Every row comes from one small tree of marks. The marks that hang from a mark follow it in brackets, in alphabetical order. Every link used is in the known rows. Which tree was each row made from?
Known rows:
bafinok[pila[dogur]]: 7,-1,-11,-4,13,34,-53,12,-31,38,-45,17,-12,-38,-29,-49,-8,-23,-4
nage[bafinok[pila repop] bavi]: -11,4,-47,6,-35,22,-70,17,-23,-5,-30,47,-19,-23,-34,-26,22,24,-15
pavo[bafinok[nage]]: -26,-7,8,20,11,-1,-23,1,-38,25,-36,10,-1,-30,-46,-45,-13,-28,-27
repop[bafinok[nage[bavi] pila[dogur]]]: -11,-22,-13,-14,9,9,-28,27,-18,30,-46,20,2,-24,-13,-33,-2,-14,1
dogur[pila repop]: 24,6,-25,4,-13,49,-47,-11,-35,46,-41,-5,-11,-30,-18,-52,-3,-27,-24
bavi[nage[bafinok]]: -13,-12,-9,12,-16,-1,-52,-7,-32,36,-26,-10,-36,-20,-47,-30,-17,-8,-18
repop[bafinok]: -4,-1,-4,6,10,-2,-41,15,-27,58,-27,-13,-9,-31,-31,-43,-9,-46,-8
pila[dogur[repop[bafinok]]]: 1,-4,-2,-27,21,40,-40,25,-38,59,-37,-20,-10,-26,-24,-49,-8,-41,-6
repop[bafinok[nage]]: -15,-13,5,5,9,-7,-25,15,-23,41,-32,-7,-1,-23,-29,-36,-5,-36,-7
pila[bafinok[nage] dogur]: -35,-30,8,-20,32,23,-30,13,-2,34,-16,-18,-5,-21,-45,-35,-6,-39,-8
nage[bavi]: -13,1,-31,0,6,26,-64,14,-14,34,-37,8,-10,-35,-50,-36,-6,-5,-28
pavo[bafinok[pila[dogur]] vizunu]: -5,-17,-2,13,6,16,-26,5,-65,37,-55,30,3,-39,-41,-49,-31,-29,-23
pavo[bafinok[nage[bavi] pila] vizunu]: -17,-23,-17,26,-13,5,-23,2,-48,6,-61,52,17,-30,-41,-30,-28,4,-36
nage[bafinok[repop]]: -18,6,-18,5,-17,15,-61,13,-34,11,-16,11,-26,-21,-46,-38,22,-10,-17
bafinok[pila]: 13,8,-19,20,-4,22,-61,1,-27,33,-42,25,-9,-37,-32,-44,-10,-17,-11
bavi[nage[bafinok[pila[dogur] repop]]]: -4,-9,-17,-3,-19,22,-59,4,-36,25,-32,23,-36,-12,-26,-30,0,3,-5
dogur[pila repop[bafinok[nage]]]: 12,-9,-12,2,-14,22,-19,-1,-33,44,-39,-9,0,-20,-1,-44,1,-34,-14
dogur[repop]: 8,10,-17,1,1,47,-62,2,-35,39,-39,-4,-9,-28,-37,-45,-11,-17,-24
pila[bafinok[nage[bavi] repop] dogur]: -41,-23,-18,-33,23,39,-46,25,7,18,-16,11,-2,-10,-38,-22,13,-14,-13
bafinok[pila repop]: 13,18,-28,16,-10,36,-74,8,-26,21,-38,46,-9,-27,-24,-38,11,-6,-10
repop[bafinok[nage pila]]: -1,-12,-3,15,-3,-6,-29,11,-23,32,-41,17,3,-24,-15,-34,-5,-25,0
dogur[pila[bafinok[nage[bavi]]] repop]: -7,-19,-33,-7,-16,41,-32,-10,-2,29,-27,-2,2,-15,-19,-30,-3,-13,-25

Write each row's tree:
-13,-17,-10,-35,18,39,-33,31,-28,38,-43,-8,-1,-17,-22,-36,-3,-17,-12  pila[dogur[repop[bafinok[nage[bavi]]]]]
4,-7,-26,-1,-15,26,-41,15,-24,24,-49,22,8,-17,-11,-28,-6,3,-10  dogur[repop[bafinok[nage[bavi] pila]]]
7,10,-22,-8,7,49,-66,20,-30,27,-39,39,-11,-28,-21,-44,13,-13,-4  bafinok[pila[dogur] repop]
5,-13,-13,-4,-21,29,-53,-2,-42,32,-41,4,-34,-15,-24,-33,-18,4,-7  bavi[nage[bafinok[pila[dogur[repop]]]]]
-30,-12,-10,1,7,23,-49,5,1,18,-10,10,-1,-12,-39,-22,11,-24,-15  pila[bafinok[nage repop]]
-24,-8,-10,-25,26,41,-54,18,-8,43,-8,-3,-13,-19,-40,-36,9,-40,-7  pila[bafinok[repop] dogur]
-3,-14,-25,-20,4,55,-47,18,-22,9,-58,32,4,-22,-19,-33,-5,17,-14  bafinok[nage[bavi] pila[dogur[repop]]]
-22,-32,-10,5,2,15,-15,12,-53,12,-63,45,14,-28,-39,-35,-27,-3,-30  pavo[bafinok[nage[bavi] pila[dogur]] vizunu]
-8,-15,-21,8,-7,-3,-34,17,-13,25,-44,27,6,-24,-18,-29,-4,-8,-5  repop[bafinok[nage[bavi] pila]]
-6,-9,-35,-18,-21,39,-55,20,-32,9,-41,18,-20,-26,-32,-36,3,20,-12  nage[bafinok[pila[dogur[repop]]] bavi]
-15,-5,-40,-15,-19,33,-64,27,-25,2,-31,40,-21,-23,-31,-31,23,17,-8  nage[bafinok[pila[dogur] repop] bavi]
0,-16,-18,1,-11,37,-28,-16,-11,34,-24,-11,-1,-15,-18,-37,-3,-30,-21  dogur[pila[bafinok[nage]] repop]
-11,-8,-30,-18,5,48,-55,26,-17,-1,-48,55,1,-18,-19,-28,18,16,-12  bafinok[nage[bavi] pila[dogur] repop]
1,4,-19,15,-9,32,-57,7,-23,0,-42,53,1,-20,-20,-31,15,4,-10  bafinok[nage pila repop]
-16,-12,-30,-12,-15,22,-52,21,-25,13,-36,20,-22,-31,-38,-37,5,10,-10  nage[bafinok[pila[dogur]] bavi]
-14,-12,-7,-29,23,51,-47,10,-14,52,-20,-25,-10,-20,-39,-40,-12,-37,-11  pila[bafinok dogur[repop]]
2,-5,-13,-8,-17,33,-50,11,-43,17,-37,7,-23,-27,-30,-45,2,-3,-5  nage[bafinok[pila[dogur[repop]]]]
-33,-19,-20,13,-6,16,-31,13,-49,3,-47,47,14,-18,-47,-25,-8,-1,-43  pavo[bafinok[nage[bavi] repop] vizunu]
-19,3,-28,16,-11,16,-41,8,-30,0,-42,63,4,-22,-26,-31,6,8,-22  pavo[bafinok[nage[bavi] pila repop]]
-12,-13,-19,5,-9,24,-33,-8,-1,27,-14,9,-3,-16,-21,-32,16,-34,-16  dogur[pila[bafinok[nage repop]]]
-14,-20,-2,9,1,24,-23,12,-62,7,-55,56,12,-20,-30,-36,-10,-12,-24  pavo[bafinok[nage pila[dogur] repop] vizunu]
-14,-29,7,12,5,12,-11,5,-62,18,-60,36,11,-30,-38,-42,-27,-20,-24  pavo[bafinok[nage pila[dogur]] vizunu]
-25,-16,0,21,-3,13,-27,6,-59,9,-44,38,11,-19,-47,-33,-8,-19,-39  pavo[bafinok[nage repop] vizunu]
6,-11,-5,-12,6,51,-42,10,-32,14,-55,22,0,-22,-18,-42,-7,-3,-8  bafinok[nage pila[dogur[repop]]]
-3,7,-26,15,-31,18,-65,7,-33,3,-26,34,-22,-23,-32,-35,20,1,-7  nage[bafinok[pila repop]]
